Each row was made from one small tree. Brackets hold a mark, then the marks that hang from it, in the order of their numbers. Every link used is in the known rows. Write each row's tree.
Known rows:
(z353 z43 (z302 z599) (z382 (z28 z444))): [-74   6  35   9  -5 -15 -13 -47 -12   7   0  24  33 -21 -47  32  -6  -4
  -8 -20  12 -44]
(z382 z28): [-20 -12  33  19  12 -20 -51 -18  -7   9  13  15  23 -39   9  22  -1 -18
  10 -16 -17 -51]
(z353 z43 (z382 z28)): [-54   1  37  12   3 -25 -20 -50 -21  12   5  17  40 -20 -25  30  11 -12
 -13 -31   3 -41]
(z302 z353 (z599 z43 z444)): [-41 -82  22  84  -3 -40 -16  19 -13  40   3  21  19 -58  47  27 -20 -13
  10  11  16 -54]
(z302 (z353 z43 (z382 z28)) (z599 z444)): [-67 -43  32  65  -9 -47   3 -18 -14  37  -3  21  42 -59  17  36  -6 -10
   1  -3  32 -46]
(z382 z28 (z353 z302)): [-33  -8  34 -70  16 -24 -43 -31  11  -4  18  17  30 -20 -19  19   0 -12
  13 -29 -15 -55]
(z302 (z353 (z43 z599) z382)): [-67 -33  24  82 -13 -26 -14 -28 -16  23   2  22  40 -24 -12  28  12 -21
 -12 -25  21 -45]
(z28 (z382 (z353 z302)) z444): [  2  -5  13  -2   9 -13 -39 -41  13  -3  -1  27  15   5 -32  22   0 -12
  21 -10 -19 -47]
(z43 (z599 z302)): [-21 -43  19  94  -6 -18 -70   6 -10  12  16  24  24 -32   8  23   8 -16
  -7 -30 -17 -40]
(z28 z382 z444): [ 11  -8  13  62   6 -11 -46 -32   0   6  -4  25   9  -9 -12  24   0 -17
  19   0 -20 -45]
(z43 z353 (z599 z302 (z444 z28))): [-23 -58  11  54  -5 -28 -72  15  -7  31   4  32  42 -32  21  29  13  -7
 -17 -21 -21 -44]
(z353 z43 (z302 z599) z382): [-77 -28  34  21 -17 -16  -8 -45 -18  10   2  22  39   0 -47  33  -3  -8
  -9 -28  22 -38]
(z353 (z43 (z599 (z382 z28) z444))): [-32 -14  27  52   1 -19 -45 -17 -22  13  12  25  27 -42   7  28  -1 -14
 -11 -40   6 -54]
(z599 z43 (z382 z28 z353)): [ 13 -15  29 -26  30 -26 -42   4 -11  18  17  23  14 -50  32  14 -10  -9
   7 -27 -13 -73]
(z599 z43 z444): [-11 -64  22  18  17 -27 -44  22 -27  27  21  15   5 -30  36  21 -20 -12
  -5  -5 -29 -49]
(z444 (z28 (z382 (z353 z43 z302)))): [-28 -46  23  24  -6 -28 -28 -35 -11  15   5  24  22  16 -14  25  12 -13
  12 -21   2 -50]
(z43 z353): [-17 -44  20   7   2 -12 -56 -22   1  15  -5  23  43 -13  -2  26   8 -15
   3 -15 -12 -45]
(z444 (z28 (z382 (z353 (z43 z599))))): [-26 -47  22  44  -7 -29 -35 -33 -14  16   3  26  20   9  -6  24  19 -15
  11 -25   3 -47]
(z302 (z353 z43 z382) z599): [-70 -53  30  89 -18 -35   1 -30 -12  30 -10  23  41 -39   0  34   2 -13
   5  -8  41 -44]
(z353 (z302 (z599 z43 z444)) z382): [-53 -51  29   7  -7 -22 -18  -4 -21  20  12  18  25  -7 -17  25 -13  -9
  -2  -9  -5 -38]
(z599 z43 z302 (z382 z28 z353) z444): [ 27 -26  25 -19  36 -51 -46  41  -9  35  31  24  22 -77  63  23 -22   5
 -10 -17 -33 -73]
(z382 (z28 z444)): [-14   0  28  23  17 -13 -58 -19  -5   8   5  19  11 -46  -1  22  -5 -13
  12  -6 -26 -51]
(z599 (z444 z28)): [-23 -72  25  32   1 -33 -44   7 -29  32  14  17  13 -19  20  27  -5 -11
   5  -8 -20 -42]

Write each row's tree:
[-36 -30  20  96  -6 -27 -54   5  -8  19  14  24  33 -43  10  24  11 -17
 -11 -26  -9 -44] -> (z43 (z599 (z302 (z353 (z382 z28)))))
[-47   2  30 -11   3  -9 -32 -27 -11   7  11  18  27  -9 -43  23  -3 -12
  -3 -15 -21 -42] -> (z353 z302 (z382 (z28 z444)))
[-46 -37  21  87  -7 -26 -25 -10 -15  26   6  24  33 -43  12  28  -1 -20
  -7 -23  21 -58] -> (z302 (z353 (z43 (z599 z382 z444))))
[-38 -25  28  94  -5 -30 -13 -16  -6  31  -9  29  31 -76  23  33 -11 -10
  14  -6  40 -67] -> (z302 (z353 z43) (z599 (z382 (z28 z444))))
[-30 -32  30  29  -6 -11 -38  -7  -6  11  10  21  24 -31  -7  25 -17 -12
  15 -17   6 -57] -> (z353 (z302 (z599 (z382 z28))))
[-25 -29  26  29   3  -8 -39   2  -9  13   9  24  12 -35  -2  22 -24  -9
  11  -9  -2 -61] -> (z353 (z302 (z599 z43 (z382 (z28 z444)))))
[ -4  -4  15  34   5  -5 -74  -6  -1  15  -5  35  38 -47   9  22  11 -15
  -3 -30  -9 -58] -> (z43 z353 (z599 (z382 (z28 z444))))
[-14 -54  22  31  -4 -32 -34 -27 -12  19   4  23  19  12  -2  23  15 -15
  18 -16  -4 -47] -> (z444 (z28 (z382 z353)))
[-52  -6  34 -15   0 -15 -27 -26 -12   7  17  15  35  -5 -38  22   0 -15
  -4 -22 -14 -42] -> (z353 z302 (z382 z28))
[-50  -8  37 -62  12 -32 -28 -39   8   0  12  20  34 -33 -16  27  -7  -5
   8 -31   4 -56] -> (z382 z28 (z353 z43 (z302 (z599 z444))))
[-21 -37  19  74  15 -35 -34  19  -9  35  14  22  22 -50  27  24  -8  -6
 -16   3 -22 -56] -> (z599 z43 (z302 (z353 (z382 (z28 z444)))))
[ 17 -22  22 -18  29 -29 -46  28 -18  36  15  25  26 -64  57  22 -20  -6
  -7 -11 -23 -74] -> (z599 (z43 z353) (z382 z28) z444)
[-46 -32  30 -46   4 -19 -33 -44   2  -4  11  20  31   4 -37  25   0  -9
   3 -39   2 -48] -> (z382 (z353 z43 z302))
[  8  -3  25 -34  30 -15 -44   4  -7  13  15  26   7 -47  14  14 -18  -5
   6 -22 -19 -75] -> (z599 z43 (z382 (z28 z444) (z353 z302)))
[-50 -58  28  61   0 -47  -5  11 -15  43   3  20  27 -60  39  27 -13 -12
   4  10  14 -50] -> (z302 (z353 (z382 z28)) (z599 z43 z444))
[  5 -36  24 -23  20 -17 -39   7 -12  15  18  24  13 -25  13  14 -15  -9
   4 -29  -9 -69] -> (z599 z43 (z382 (z353 z302)))
[-39 -33  22 -21  -4  -9 -39 -28  -1  14  -2  23  52   6 -33  27   8 -13
  -7 -19 -10 -41] -> (z43 (z353 z302 z382))
[ 15 -40  25 -11  22 -21 -42   6 -15  19  15  23  12 -33  26  15  -9 -10
   7 -28 -10 -66] -> (z599 z43 (z382 z353))
[ 24 -41  21  66  18 -27 -52  33 -18  32  21  25  18 -56  45  22 -15  -4
  -9 -17 -21 -69] -> (z599 z43 z302 z382)
[-23 -15  23 -13   8 -15 -48 -31  -1  18  -9  24  46 -19 -15  27  13 -11
  -3 -12 -18 -41] -> (z43 (z353 (z382 (z28 z444))))
[-28 -48  26  35  -4 -10 -36   3 -12  14  11  22  17 -24  -1  22 -21 -12
  10 -14   4 -58] -> (z353 (z302 (z599 z43 z382)))
[-22 -49  24  33  -4 -32 -30 -35 -13  18   2  24  21  12  -6  25  16 -13
  14 -20   2 -48] -> (z444 (z28 (z382 (z353 z43))))
[-30 -83  24  35  -1 -35 -33   8 -22  38  -3  24  20 -32  33  28  -8  -5
   6   4  -1 -43] -> (z302 (z599 (z43 (z353 z382)) (z444 z28)))
[-21 -54  25  75   5 -43 -14  27 -14  44   5  24  21 -84  63  26 -23 -11
  12   5  20 -70] -> (z302 z353 (z599 z43 (z382 z28) z444))
[ 23 -17  25  50  25 -31 -52  32 -13  31  24  25  20 -72  51  22 -16  -3
  -9 -16 -24 -75] -> (z599 z43 z302 (z382 z28))
[-55 -46  30  77 -12 -38  -9 -15  -6  31  -5  20  38 -51  13  29   2 -16
  14   1  26 -45] -> (z302 (z353 (z382 z28)) z599)
[-29 -34  14  49  -7 -19 -64  -8  -2  20  -1  31  54 -20  -6  27  24 -11
 -20 -29 -15 -35] -> (z43 (z353 z382) (z599 z302))
[-58 -55  30  14 -15 -25 -18 -12 -22  23   8  19  29  -1 -25  28  -6  -9
   2 -11   0 -34] -> (z353 (z302 (z599 (z444 z28))) z382)
[-28 -48  23  82  -3 -37 -34   2  -5  30  12  19  41 -37   9  30   4 -10
  -8  -9  -9 -44] -> (z599 (z302 (z353 z382)))
[-12  -1  29 -49  25 -23 -54 -33   9   1   5  21  16 -37 -11  20   2  -7
  18 -18 -25 -50] -> (z382 (z28 z444) z353)
[-68  18  33  -8   1 -10 -19 -49 -15   4   7  21  33  -8 -55  29  -3  -7
 -16 -27  -2 -46] -> (z353 z43 z302 (z382 (z28 z444)))
